Each row was made from one small tree. Brackets hold a mark, then the marks that hang from it, in alphabetical order. Every link used is in the known rows. Write each row's tree.
Known rows
(fazosab (bitil bifiz)): [-22.9  21.9  17.7  16.2   5.0  -3.4 -29.6 -32.7  -2.6   2.1  -5.8   4.0
 -32.3  -2.8  18.0 -10.6  -1.3 -28.0  -6.5  17.7 -51.3 -13.3  24.4]
(bitil bifiz (soke puziga)): [-18.9  44.0  28.4   5.2   6.2  -6.5 -40.4 -15.9   1.3   4.6 -22.3  23.8
 -31.3  13.0  33.0  -4.1  22.0 -30.8  -9.9  13.3 -51.0  -3.7  13.3]
(bega bifiz (zefa (bitil guvod))): [-38.9  11.6  17.6 -25.2  -4.0 -22.4 -15.8 -32.5 -25.9 -26.3  -6.1 -13.2
 -42.2  -5.1  12.5  -4.0   1.0  -0.3  16.2 -38.8 -62.9  -0.8  21.2]
(soke (puziga (rabe (bitil bifiz)))): [-28.2  35.0  20.3 -30.0  -1.9  -1.3 -36.3 -36.0   5.5   3.2 -10.4  17.4
 -31.6  -4.7  32.5  -5.6  32.6 -28.4  -4.8  18.3 -64.1   8.8   2.9]
(soke puziga): [-18.0  19.2  13.6  -1.3   9.1  -2.8 -26.7 -14.0   2.7   3.1  -3.6  15.1
 -27.7   2.2  29.8   2.9  25.0 -16.1  -4.2   3.1 -45.1  -1.3  14.4]
(zefa bega): [-22.8   6.3   2.9  31.4   8.2  -4.9 -20.0 -19.8   4.9  12.2 -11.9  19.0
 -31.6  -4.8  24.5  16.2  -9.3 -26.9   4.4   3.2 -43.2 -11.3  10.2]
(fovis (bega bifiz zefa)): [-39.1  13.9   7.7 -23.2   0.3 -30.4  -6.3 -17.5 -10.2 -41.9   4.6   7.1
 -16.0 -16.3  11.5 -14.2   4.3   6.7   4.1 -20.8 -56.4 -10.2  16.1]
(fazosab (bitil guvod soke)): [ -9.5  22.5  19.8   1.2   5.1   9.2 -18.5 -32.3  -8.1  10.1   0.7   6.4
 -36.4  20.5  32.9 -10.4  15.1  -4.9   1.4  -8.2 -63.4  -7.5   8.9]
(bifiz (bega bavi (zefa (bitil guvod)))): [-29.9   8.7  17.9 -43.9  -5.2   2.3 -31.6 -26.4 -23.9 -13.2  -7.6  -7.7
 -20.9 -10.5  15.2  13.6 -10.9  11.4   6.7 -16.5 -68.8 -14.5   3.7]
(bitil guvod (soke puziga)): [-11.6  28.8  17.9  -6.5   2.7   5.1 -29.8 -20.0  -1.9  16.0  -6.0  18.6
 -38.1  27.0  36.5  -0.5  31.0 -13.4  -0.1 -12.5 -58.2  -4.6   3.8]
(litu (bega bifiz)): [-26.3  24.4  14.1  -3.0  15.8 -43.3  -9.9 -10.2  -1.2   3.5   2.7  11.5
 -39.0  -5.1  31.9   9.0 -10.0   5.1  17.3   1.1 -61.2 -12.9  15.6]
(soke (puziga (rabe (bitil guvod)))): [-23.6  25.2  14.1 -36.2  -1.2   6.7 -28.6 -38.2   4.0   8.6   2.0  13.7
 -37.6   6.3  34.5  -3.5  40.4 -16.7   3.7   0.5 -66.9   8.6  -4.1]
(bifiz (bega bavi (zefa bitil))): [-28.0  14.7  23.1 -44.6  -2.3   0.5 -27.8 -18.2 -25.2 -19.2 -12.3  -4.1
  -9.7 -19.9  17.7  15.3 -13.8  14.8   2.4  -8.7 -64.7  -8.6   3.9]
(fazosab (bitil bifiz soke)): [-15.0  35.7  27.3   8.7   5.3  -0.3 -29.1 -27.2  -6.8   2.6 -14.1  11.9
 -29.4   6.4  29.3 -13.1   5.0 -19.8  -6.8  14.3 -58.3  -8.6  15.7]
(bega bavi bifiz (zefa bitil)): [-33.1  23.2  26.2 -44.7   1.6 -21.1 -17.0 -22.1 -28.2 -47.7  -4.5 -15.0
 -32.8 -30.6  20.2   0.5  -6.1  16.9   9.6 -24.1 -78.6  -6.1  17.7]
(bitil bifiz guvod (soke puziga)): [-21.2  38.5  19.4   7.7   2.2  -0.9 -46.4 -26.1   1.5  15.4 -15.1  20.4
 -47.2  27.2  27.9  -6.0  24.0 -36.3  -3.6   0.7 -58.5 -12.6  11.2]
(zefa (bega bavi) bitil): [-25.6  21.2  10.3   4.6   3.1   0.4 -26.1 -34.1 -11.3  -0.6 -14.6   8.4
 -32.5 -27.3  25.4  29.2 -21.8  -7.2  15.6  -3.1 -58.0 -12.7   5.4]
(zefa (bega bavi) (bitil guvod)): [-26.9  18.4   4.8   7.0  -0.3   5.2 -32.3 -43.9 -10.7   7.4  -8.7   5.1
 -49.0 -14.9  20.1  28.4 -20.4 -12.2  19.0 -13.1 -64.1 -19.0   5.2]
(fazosab (bitil (guvod negiru) soke)): [  3.3  17.7   9.6   0.5   4.0  13.7 -21.7 -26.8 -12.3   5.1  -7.2   5.3
 -40.8  23.2  39.0  -8.1  18.5  -7.2  10.6 -12.8 -65.0  -4.0   9.9]
(rabe (bitil soke)): [-11.0  31.7  18.3 -12.6   5.0   3.3 -19.8  -6.1  -6.0  16.9 -15.2  11.9
 -16.5   9.4  39.7  -3.7  15.9 -14.7  -3.8   2.3 -60.7   6.9   0.2]
(litu (bega bavi bifiz (zefa bitil))): [-34.9  28.6  22.1 -38.2   1.3 -37.3 -12.1 -21.4 -22.6 -31.6  -9.4  -7.4
 -33.7 -25.0  31.4  14.8 -19.0  27.9  24.2 -17.2 -82.4 -11.4  13.8]
(bifiz (bega zefa)): [-28.8   1.5  18.5 -22.9   1.1  -4.4 -21.5  -9.0 -12.3  -7.9 -10.1   4.6
  -7.6  -1.4  16.6   3.8  -1.3  -3.3  -5.6  -5.0 -49.8  -5.3   9.4]
(bifiz (bega bavi)): [-15.3  15.4  18.6 -27.6  14.6  -0.8 -31.5  -5.7  -2.8   1.6   6.2   8.9
 -15.0 -12.6  19.9  11.8  -8.7   2.3  -5.3  15.8 -62.1 -22.0   4.1]
(litu (bega bavi (zefa bitil))): [-26.2  20.1  17.0 -23.5  -5.6 -21.4 -12.7 -20.5 -15.4 -13.4 -19.8  -2.9
 -26.0 -13.4  34.6  18.5 -20.8  17.5  21.1 -12.0 -70.7  -8.7   8.6]
(fovis bega): [-20.0  15.7   1.0   2.7   4.6 -15.3 -15.9 -12.9   5.9  -2.6   4.0  18.5
 -16.6  -6.3  12.5  -2.2  -3.3 -10.8   1.2   0.0 -39.4 -13.8   6.8]

Write each row's tree
[-31.4  30.0  11.2  15.7  -0.2  -5.1 -44.1 -39.9  -9.9  -0.1 -22.9   9.4
 -41.9 -27.8  15.8  24.5 -29.2 -27.7  11.1   9.9 -58.3 -20.9  12.9]  (zefa (bega bavi) (bitil bifiz))
[-31.5  14.2  24.3 -33.4  10.9 -19.3 -14.4  -8.9 -13.5 -46.0   4.9  -8.6
 -31.2 -22.3  22.0 -10.1   5.4  10.4   0.8 -16.2 -80.9 -14.3  18.5]  (bega bavi bifiz zefa)
[-28.9  28.7   8.9 -23.5   2.8   1.7 -55.3 -27.0  -5.4  21.5   1.8   2.8
 -33.6  -1.2  14.8   0.2  -1.9 -27.9  -3.8  18.5 -75.0 -24.3   8.4]  (rabe (bitil (bifiz (bega bavi)) guvod))
[-12.9  31.3  26.0 -25.5   1.8   5.4 -25.0 -31.3   3.6   7.7  -7.1  24.2
 -43.1  23.4  41.7  -2.3  36.8 -10.3   2.9 -10.7 -66.9   3.6  -6.4]  (bitil guvod (soke (puziga rabe)))
[-31.4  19.8  12.3   0.2  17.5 -15.6 -21.3 -20.8  -3.5 -16.4   7.2  12.5
 -38.3 -27.8  24.7  13.7 -10.5  -4.2   7.7   1.7 -73.0 -21.5  12.9]  (zefa (bega bavi bifiz))
[-41.0  27.1  15.0 -46.8  -3.3 -27.9 -13.2 -28.0 -24.1 -52.7   4.8  -3.4
 -20.2 -35.4  11.4  -3.4  -9.3  25.0  10.4 -23.1 -70.8 -14.4  10.7]  (fovis (bega bavi bifiz (zefa bitil)))
[-37.3  14.6  23.8 -26.4  -1.3 -26.0 -10.4 -23.6 -27.4 -35.6 -12.3 -11.1
 -29.6 -16.0  16.5  -2.2  -4.1   4.2  11.4 -29.1 -59.2   4.1  22.1]  (bega bifiz (zefa bitil))
[-18.0  16.7  13.4 -25.7  -3.0   3.2 -23.1 -32.9   8.2  13.9  -0.9   9.2
 -40.0  10.3  27.8  -6.3  20.6 -20.3   6.5  -2.8 -66.5   4.8  -5.3]  (puziga (rabe (bitil guvod)))
[-35.3  11.6  14.3   1.5 -13.1  -9.8 -34.7 -35.7 -15.9  -8.7 -26.4  -9.6
 -40.4   3.8   6.8  -1.3  -6.2 -29.5   8.1 -22.2 -51.1  -7.1  19.8]  (bega (zefa (bitil bifiz guvod)))
[ -9.5  34.5  31.4 -27.8   3.8   2.3 -19.1 -19.7   4.1  -2.1 -14.2  27.8
 -28.1   9.8  46.5  -0.3  32.0  -4.6  -2.8   1.1 -59.5  10.9  -6.0]  (bitil (soke (puziga rabe)))
[-27.9  11.6   6.4 -22.9  -1.8 -11.7 -16.5 -11.9  -3.4 -34.4   1.2   7.3
 -10.6 -17.7  14.1  -5.5   0.4   6.9   0.0 -10.8 -63.1 -18.0   9.3]  (fovis (bega bavi zefa))
[-12.2  27.0  22.7 -31.8  -3.7   5.8 -20.3 -30.4   3.2  18.6  -8.6  15.4
 -37.4  16.5  38.1  -8.0  25.2 -14.5   3.8  -2.9 -72.1   7.4 -12.9]  (puziga (rabe (bitil guvod soke)))
[-34.4  27.9  13.9 -10.4   8.1 -15.3 -24.7 -36.5 -19.4 -17.9  -3.6   5.2
 -43.4 -38.5  23.1  24.0 -22.8   3.5  18.0  -5.8 -68.9 -13.9  11.4]  (zefa (bega bavi bifiz) bitil)
[-40.3  20.0   7.7  -7.5 -15.4 -20.7 -25.1 -31.2 -13.6 -24.1 -19.8   5.8
 -15.5 -13.4   3.0  -2.6 -11.8 -13.5   6.5 -13.1 -43.8  -7.5  14.1]  (fovis (bega (zefa (bitil bifiz))))
[-26.8  29.0   8.5 -27.0  13.3 -26.7 -17.8 -15.5  -2.3 -29.6  22.6  12.9
 -26.7 -27.1  15.1  -5.4  -6.9  11.2   2.7  -0.7 -67.9 -26.7  10.1]  (fovis (bega bavi bifiz))
[-25.4  47.6  38.5 -36.0   0.7  -3.4 -44.9 -27.4  -2.5   4.4 -18.8  33.3
 -22.4   5.4  32.6   3.4  19.1 -13.6 -10.0  22.3 -61.4  -0.8  -5.6]  (bitil (bifiz bega) (soke (puziga rabe)))
[-15.9  43.3  27.8   5.4  -0.2 -10.7 -34.2 -25.2 -14.6   9.6 -32.0  12.6
 -34.4   3.1  21.2   6.6 -12.5 -23.8   2.6   1.4 -45.0  -1.2  10.2]  (zefa (bitil bifiz soke))
[ -7.2  33.3   2.8  -1.9   0.6   3.7 -45.9 -18.0  -7.2  22.0 -24.1  10.8
 -42.7  24.0  31.9  -7.9  17.8 -41.5   7.9   0.2 -67.4  -6.7   9.7]  (rabe (bitil bifiz (guvod negiru) soke))
[-30.6  22.4  24.8 -12.6  -4.6  -4.5 -43.0 -20.1 -13.3   5.6 -21.1  11.5
 -28.5  22.6  15.4  -3.5   5.2 -23.3  -3.5  -5.1 -61.6 -15.9   5.6]  (bitil (bifiz (bega zefa)) guvod soke)
[-30.0  22.9  22.1 -17.7  -6.1  -8.6 -34.9 -25.1 -16.3 -26.1 -24.5  -9.1
 -30.0 -19.5  13.4   1.6 -14.5 -12.8   3.4  -6.6 -65.0 -11.9  17.7]  (bega bavi (zefa (bitil bifiz)))
[-18.5  42.6  29.7 -24.8  -2.2  -3.4 -31.2 -26.8   3.1  10.7 -22.3  20.7
 -31.1   4.6  34.3 -10.9  15.8 -28.3  -3.9  16.4 -67.3   6.9  -7.1]  (puziga (rabe (bitil bifiz soke)))
[-37.6  22.4  12.3   5.9   4.2 -20.7 -19.2 -38.3 -19.0  -5.7 -10.4   9.4
 -40.3 -26.0  20.3  20.9 -19.4  -7.2  18.3 -10.9 -52.9  -2.9  13.7]  (zefa (bega bifiz) bitil)
[-26.5  33.4  21.9 -21.1   1.5  -7.5 -47.2 -27.2 -14.4   1.8 -14.7   4.5
 -28.5 -20.8   9.7  16.6 -27.5 -12.9   1.6  15.6 -55.7 -18.2  10.2]  (zefa (bitil (bifiz (bega bavi))))
[-20.2  38.8  12.4   0.8  -0.6   1.0 -40.4 -23.4  -3.9  28.6 -16.5  11.1
 -38.7  24.0  27.3 -10.2  15.8 -39.8  -1.5   5.3 -65.3  -9.0   6.0]  (rabe (bitil bifiz guvod soke))
[-26.1   6.3  21.8 -38.7   4.1   0.6 -26.2  -5.3 -11.0 -18.7  -3.6   0.4
  -8.7 -13.4  19.9   5.5  -4.6   8.4  -5.6  -1.6 -66.2 -16.7   4.6]  (bifiz (bega bavi zefa))
[-30.4  33.6  14.7 -27.1  -4.2   1.8 -43.3 -43.6   6.5   9.7  -6.2  14.5
 -42.1   5.2  27.8  -6.9  33.4 -33.6   0.4  10.3 -69.4   2.1   3.1]  (soke (puziga (rabe (bitil bifiz guvod))))
[-29.1  10.0   0.6  23.3  -4.7   0.0 -26.3 -45.2 -10.7  17.4 -15.8   9.1
 -46.4  -2.6  16.9  26.4 -17.9 -24.5  20.9 -17.0 -45.7  -9.8   8.1]  (zefa bega (bitil guvod))
[-31.8  29.6  33.6 -33.3  -1.7 -23.5  -9.7 -20.3 -32.5 -32.5 -20.3  -3.8
 -26.6  -8.7  29.2  -2.4   2.5  10.5  10.2 -31.9 -64.7  10.4  13.0]  (bega bifiz (zefa (bitil soke)))
[-29.8  18.1  14.0  -0.6   3.0   1.5 -41.4 -43.8  -7.7  14.0   3.9   3.4
 -34.7   5.6   9.8  -5.5  -2.3 -21.4  -3.8  14.9 -57.8 -23.5  20.0]  (fazosab (bitil (bifiz bega) guvod))
[-19.4  34.9  29.9  -5.7   7.7  -6.8 -42.6  -8.5  -4.2  15.2 -19.4  23.5
 -19.8   9.8  21.7   3.0  -5.8 -21.3 -10.3  18.4 -50.3 -14.0   5.3]  (bitil (bifiz bega) soke)
[-28.3  49.5  24.3 -34.0   0.1   1.5 -49.1 -18.7 -13.6  17.4 -18.8  22.6
 -11.0   3.9  35.1   1.2  25.6 -20.5 -11.7  23.9 -65.5   0.3   1.9]  (rabe (bitil (bifiz bega) (soke puziga)))
[-31.2  17.8  17.6 -15.2  -8.7  -3.6 -38.7 -33.7 -16.3 -19.1 -17.3 -13.1
 -42.6  -7.3   9.6   1.8  -7.7 -16.4   8.5 -16.8 -70.4 -18.1  17.2]  (bega bavi (zefa (bitil bifiz guvod)))
[-26.2  44.4  22.2   9.3  -0.9  -2.2 -41.0 -35.8 -14.0   3.6 -30.6  18.7
 -37.7 -18.1  27.5  23.6 -23.4 -18.8   9.9   5.9 -64.7 -17.2   4.7]  (zefa (bega bavi) (bitil bifiz soke))
[  0.3  23.9   9.2  -4.2  -0.8   2.0 -26.6 -22.4 -17.4  10.9 -26.0   6.1
 -46.4  20.2  32.3  10.0  -1.1 -12.7  20.6 -24.8 -53.5   0.9   4.3]  (zefa (bitil (guvod negiru) soke))
[-34.0  17.9  20.8 -41.4  -1.9 -17.3 -20.4 -30.6 -26.8 -40.1   2.7 -19.1
 -45.2 -19.3  16.7  -0.9  -2.7  12.3  14.3 -31.7 -83.0 -13.1  18.4]  (bega bavi bifiz (zefa (bitil guvod)))
[-24.4  24.8  31.8 -52.0  -3.8   0.3 -26.9 -14.8 -28.7 -18.9 -19.5   2.9
  -6.0 -12.5  27.7  14.5  -9.4  21.0   1.5 -10.7 -69.5  -4.9  -3.3]  (bifiz (bega bavi (zefa (bitil soke))))
[-12.3  32.0  25.8 -12.3   6.5   9.6 -18.9 -27.1 -10.6  -3.2  -5.0  13.6
 -19.1   7.2  45.7  -5.5  30.9   3.3  -5.9   4.7 -60.2   4.9   9.5]  (fazosab (bitil (soke puziga)))
